In the rows, zero is written as 128.
Known rows, with every step that occurs:
ketar -> letam -> rebod -> voki: [168 121 140 165 170 130 101 104 163 131 131 137 111 137 124 177 161 105
  90 173 123 175  86 155 121 109 113  92 150 126 139  97  97 115 151]
govufu -> rebod: [150 137 153 142 142 159 146 110 138 122 140 103 100 121 147 134 145 114
 116 141  99 110 131 106 127 108 116 114 110 122 156  88 118 124 101]
sova -> samusid: [146 129  91  91 113 143  98 143 118 150 120 142 120 145 138 108 134 119
 138 119 119 139  93 125 149 117 171 132 153 135 100 105 126  89 107]
letam -> ketar -> moge -> rebod -> voki: [168 123 203 123 197 144 137  82 185 174 123 126  98 117 136 156 139 160
  87 142 130 166 109 175 120 176 112 115 165 142  92 103  92  95 169]
moge -> ketar -> govufu -> rebod -> voki -> sigefi: [185 185 168 173 212 158 158  34 142 109 174  98 103 170 175 153 167 118
 121 161  98 142 166 107 184 110 134  39 122 117  59 103  86 136 152]
letam -> rebod -> govufu -> ketar: [103 125 152 127 169 147 128 120 154 150 171 158  71 105 112 158 129 160
  84 170 121 151 127 110  84 123 138 109 141 140 135 143 116 105 158]
samusid -> ketar -> letam -> rebod -> voki -> sigefi: [185 184 175 180 217 130 108  77 127  95 151 187  90 140 114 199 158 102
 109 207 137 165  93 138 147 118 120  44 129 110 134  75  74 121 180]
govufu -> ketar: [124 129 140 116 171 147 154 107 144 148 149 118 110 149 110 136 143 143
 116 123 105 119 124  84 116 120 148 121 104 104 121 129 131 117 123]
letam -> ketar -> govufu: [143 150 135 105 163 133 117  95 168 165 141 172  98 130 155 121 141 170
 113 124 105 128 147  67 141 126 126 144 124  88  95 110  93 100 184]
ketar -> letam -> rebod -> moge: [121 117 121 172 134 108 116 111 170 124 134 178 104 132 104 177 181 159
  63 162 117 146 111 129 142  89 112 132 185 118 175  96 119 147 144]
govufu -> ketar -> moge -> rebod -> voki: [143 108 187 110 223 168 159  62 170 160 144  77 102 154  89 167 158 148
  65 118 113 152 106 152 118 157 158  81 137 141 106 107 112 104 130]
masig -> sigefi -> voki -> rebod -> moge: [ 87 147 111 137 100 129 119  89 167 121 136 121 165 184 132 151 167 190
 100 170 136 175 102 177  97 130  99 135 191 100 117 175 113 149 148]
moge -> rebod: [146  99 142 125 162 130 147 102 124 137 144 117 141 119 121 131 125 118
 114 119 147 163  92 153 116 155 114 150 126 152 143 110 137 131 135]
sova -> samusid -> ketar -> govufu -> rebod -> moge: [140 177 106 116 143 177 146  40 135 119 158 166  73 196 120 146 218 146
  77 140  54  97 117  30 210  67 217 109 147  94 142  69  71  82 122]
samusid -> ketar: [141 162 144 135 155 119 141  90 113 109 137 162 115 144 104 144 141 125
 122 150 134 106 103  97 145 117 151 112  95 119 148 128 112 109 151]
letam -> rebod: [131 146 121 144 133 144 119 146 151 119 123 148 107  94 115 142 118 127
 121 156 126 160 116 142 104 109 107 132 140 129 148 118 128 114 140]
letam -> ketar -> samusid -> sova: [150 143 154  66 143 128  96 180 185 152 117 161  59 108 147 129 149 128
  88 116 114  75  95  82 137 160 140 163 123 127  69  61 138  99 165]
masig -> sigefi: [128 141 122 123 120 147 114 137 139 128 118 105 138 144 142 148 134 113
 140 143  99 134 123 142 107 115 136 116 172 121 117 127 130  92 134]
sova -> samusid -> ketar -> moge: [148 179 116  89 157 162 110 105 129 137 121 176  74 140  89 136 150 153
 109 118 143 102 101  90 183 105 211  90 143 124 133  80 110  57 115]
govufu -> rebod -> moge -> ketar -> samusid: [162 128 121 164 162 143 153  89 168  97 161 134  86 143 145 136 184 134
  71 137  85  81 135  77 159  87 164  96 155 124 114  82 154 164 119]
rebod -> voki -> sigefi: [139 152 168 150 153 132 124 118 115 122 132 115 125 141 152 158 133 106
 153 170 123 151 142 177 143 160 119  66 155 129  61 128  95 147 141]
ketar -> moge: [120 143 144 115 140 149 119 117 152 136 120 133  93 110 102 141 135 164
  97 106 143 108 148 124 145 125 144 108 150 129 129 101 125 116 122]
sigefi -> masig: [137 140 142 100 129 106 141 136 124 120 118 128 142 100 102 151 108 112
 100 101 164 145 104  98 151 151 101 130 161 116 150 151 110 120 150]
voki -> rebod -> govufu -> ketar: [ 90 138 155  99 185 145 121  90 146 131 194 137  98 135 129 140 135 177
  93 138 148 140 134 120  98 129 119 115 114 114 138 157 118 138 160]
sigefi -> voki: [136 113 112 139 128 118 129 110 138 156 126 125 142 151 110 111 123 150
 111 139 162 156  95 140 111 149 109 132 110 130 102 153 118 126 128]
masig -> sigefi -> voki -> rebod: [123 157 110 121 130 146  97  98 154 130 130 112 158 155 133 132 134 160
 127 151 159 181  84 176  71 136  86 129 140  98 117 154 124 116 141]
sova -> samusid -> ketar: [157 162 101  97 144 143 117 107  98 129 137 172 107 162 109 125 148 119
 133 141 133 122  75  92 167 117 192 113 118 128 131 103 117  74 125]
ketar -> letam -> rebod: [157 134 121 154 164 124 105 124 161 119 133 166 106 110 113 159 144 125
  92 146 141 153  98 121 126  94 109 124 135 117 173  77 129 119 147]
ketar -> moge -> rebod -> govufu: [113 107 170 114 168 128 134  89 140 147 156 143  89  98 106 151 128 159
  63 117 169 137 141 161 127 156 139 117 174 179 130 112 119 107 158]
rebod -> moge: [ 87 116 129 146 104 111 146 119 136 121 133 141 133 144 123 147 166 154
 104 142  97 121 144 134 154 127 141 134 175 124 124 148 116 154 128]
masig -> sigefi -> voki -> rebod -> govufu: [105 144 121 122 124 130  89  93 147 140 159 130 130 150 142 135 131 176
 102 180 176 173 104 188  67 147  90 121 170 131  99 177 100 111 172]

Rows:
[146 113 118  93 179 155 120 132 161 139 152 141  79 130 106 130 158 126
  91 104  87  95 117  52 110 107 183 101 111  95 100  79 158 127 118] => govufu -> ketar -> samusid
[ 90 136 127 162 107 131 135 133 162 109 115 164 112 118 112 159 150 152
  97 173 105 155 137 153 128 102 121 134 187 131 155 136 119 141 143] => letam -> rebod -> moge
[134 176 155 126 167 146 134  85 138 112 122 165  84 128  80 152 144 149
  97 125 148  93 137  98 165 114 174  94 120 119 157 104 109  96 139] => samusid -> ketar -> moge
[113 124 133  77 193 158  88 118 159 123 185 162  69 129 122 138 150 156
  65 121 126 114 131  81  94 120 152  97 124  99 116 108 142 151 158] => voki -> rebod -> govufu -> ketar -> samusid
[127 140 124  65 118 133 112 181 156 119 109 128  77 119 122 131 156  92
  86 104 116  71 100  93 148 140 166 138 132 147  90  71 158 122 136] => ketar -> samusid -> sova
[114 137 161 103 189 169 137 108 172 150 132 118  82 126  86 148 144 177
  86 101 114 100 149  76 130 117 175  91 125 110 129 101 130 101 112] => govufu -> ketar -> moge
[143 111 176 122 176 148 147  83 157 142 118  94 122 130 115 160 142 129
  80 122 138 161 109 185 132 158 129  97 165 165 111 113 110 112 145] => ketar -> moge -> rebod -> voki
[156 156 186 124 157 112 136 130 112 111 127 117 142 125 132 182 110  93
 129 147 150 171 113 150 166 177  97  71 186 112  90 157  67 137 157] => rebod -> voki -> sigefi -> masig
[158 124 189 143 181 137 139 100 106 125 148 103 145 138 144 159 130  96
 139 159 133 188 106 199 124 180 109  84 152 146  76 112  99 153 155] => moge -> rebod -> voki -> sigefi
[169 158 161 124 179 167 136  81 180 160 154 151  75 127 169 134 154 158
 104 134  80 112 153  46 143 108 105 128 112  89 121  68  84  94 159] => letam -> ketar -> govufu -> rebod
[147 144 117  91 160 110 123 143 155 112 128 118  86 133 133 120 151 109
  81 108 141  80  94 104 168 124 169 132 120 151  74  83 177 122 149] => moge -> ketar -> samusid -> sova
[151 141 205 135 195 150 135  90 136 127 134 105 112 123 123 176 132 128
 108 138 151 169 134 200 145 182 119  63 171 159  85  88  96 137 147] => ketar -> moge -> rebod -> voki -> sigefi
[155 181  86  87 149 151 113  69 108 133 142 183  99 179 103 127 170 127
 112 119 110 118  95  49 190  83 212 115 119 105 115  92  97  63 151] => sova -> samusid -> ketar -> govufu
[175 144 130 145 185 103 128  67 123 108 160 177 113 160  92 156 170 127
  92 139 148  98  91  74 164  99 158  99  95 106 174  85 113 114 151] => samusid -> ketar -> letam
[133 177 119 122 161 139 140  53 122 111 152 172 102 162 100 140 165 142
 101 128 115 103 134  57 167  96 175 109 100  97 134 117  95 102 179] => samusid -> ketar -> govufu
[161 151 209 111 200 135 145  96 126 120 129 103 126 101 100 198 108 118
  82 110 186 186 109 172 175 199  92  70 204 138 107 119  73 130 165] => ketar -> moge -> rebod -> voki -> sigefi -> masig
[134  97 146 124 200 107 124  78 150 170 196 150  84 155 115 163 166 162
  66 138 125 111 132  75 121 117 153 101 122 125 131 102 117 117 151] => rebod -> govufu -> ketar -> letam
[102 135 108 167 149  95 153  41 154 106 156 138 162 174 129 117 154 211
  90 154 189 177 100 175 132 133  95 133 137 118 112 199 129 170 155] => sigefi -> voki -> rebod -> moge -> ketar
[110 132 114 114 134 103 144 137 170  98 135 133  96 155 128 135 191 135
  58 121 114  75 110 101 192 127 183 137 169 154  72 104 169 148 153] => rebod -> moge -> ketar -> samusid -> sova
[136 132 145 188 158 130 187  67 149  98 161 112 119 154 160 144 174 151
  92 161 100 112 142 114 166  95 135 110 147 135 141 123 130 149 119] => govufu -> rebod -> moge -> ketar
[143 168 170 165 152 153 115 146 136 111 123 134 105 112 143 175 120 101
 147 203 123 190 133 194 115 144  94  68 171 130  85 124  88 142 157] => letam -> rebod -> voki -> sigefi
[139 131  98 128 112 136 115 117 154 156 119 108 156 163 121 132 135 136
 129 159 133 160  98 153  86 140 117 120 158 130  89 147 121  90 135] => masig -> sigefi -> voki
[102 116 149  47 165 133 116 152 173 149 162 127  36 129 114 148 168 128
  53 126 104  60 113  63 122 150 190 115 126 156  74  93 141 109 155] => rebod -> govufu -> ketar -> samusid -> sova
[142 165 162 116 149 110 134 142 103 103 132 142 132  98 115 167  90 112
 125 123 171 152 132 108 168 169  94 102 169 102 128 140  96 142 145] => voki -> sigefi -> masig
[188 147  99 112 178 117 100  83 114 137 155 187 105 177 103 140 178 112
 108 132 142 116  57  75 184  94 200 113 120 113 144  59 112  76 127] => sova -> samusid -> ketar -> letam
[179 157 174 149 190 107 104 122 142 108 137 156 117 100 115 216 120  91
  88 161 163 195  90 141 162 146  71  65 190 102 137 107  67 132 169] => ketar -> letam -> rebod -> voki -> sigefi -> masig
[168 134 201 119 184 108 153 108  97 116 140 104 154 118 121 180 109  84
 110 133 165 206  85 179 151 202  79  91 179 136 100 137  75 143 169] => moge -> rebod -> voki -> sigefi -> masig
[ 99 154  87 157 160 107 145  11 163 111 166 148 154 197 119 119 179 221
  61 136 163 172 119 125 162 108 114 137 135  99  95 192 116 162 187] => sigefi -> voki -> rebod -> moge -> ketar -> govufu
[126 135 114 121 133 129 117  95 143 128 139 136 145 150 122 107 127 171
 104 136 186 174  87 163  98 147  73 138  99 108 129 162 124 149 140] => sigefi -> voki -> rebod
[103 139  98 158 144 110 162  47 146 110 158 144 134 181 128 133 173 182
  80 124 102 128 165  84 193  87 168 123 168 115  96 153 128 144 166] => rebod -> moge -> ketar -> govufu
[145 153 132 127 152 169 146  71 154 125 148 114  86 142 142 137 160 129
  96 118  87 102 154  63 151  90 137 112 107 108 144  80  99 117 127] => ketar -> govufu -> rebod
[133 109 134 152 157 105  86 114 148 135 165 186  82 105 118 169 142 139
  75 173 154 149 124 134 113 104 111 108 159 154 157  97 107 112 165] => ketar -> letam -> rebod -> govufu
[107 132 143 142 128 124 111 137 143 129 141 169  85  95 127 149 114 139
 101 183 139 157 138 158  91 123 111 119 163 160 140 144 103 106 167] => letam -> rebod -> govufu
[172 186 185 123 176 159 149  76 137 109 152 102 100 138 145 189 146 101
  94 134 107 149 140  79 189 143 108  55 164  90 102 109  39 126 159] => ketar -> govufu -> rebod -> voki -> sigefi -> masig
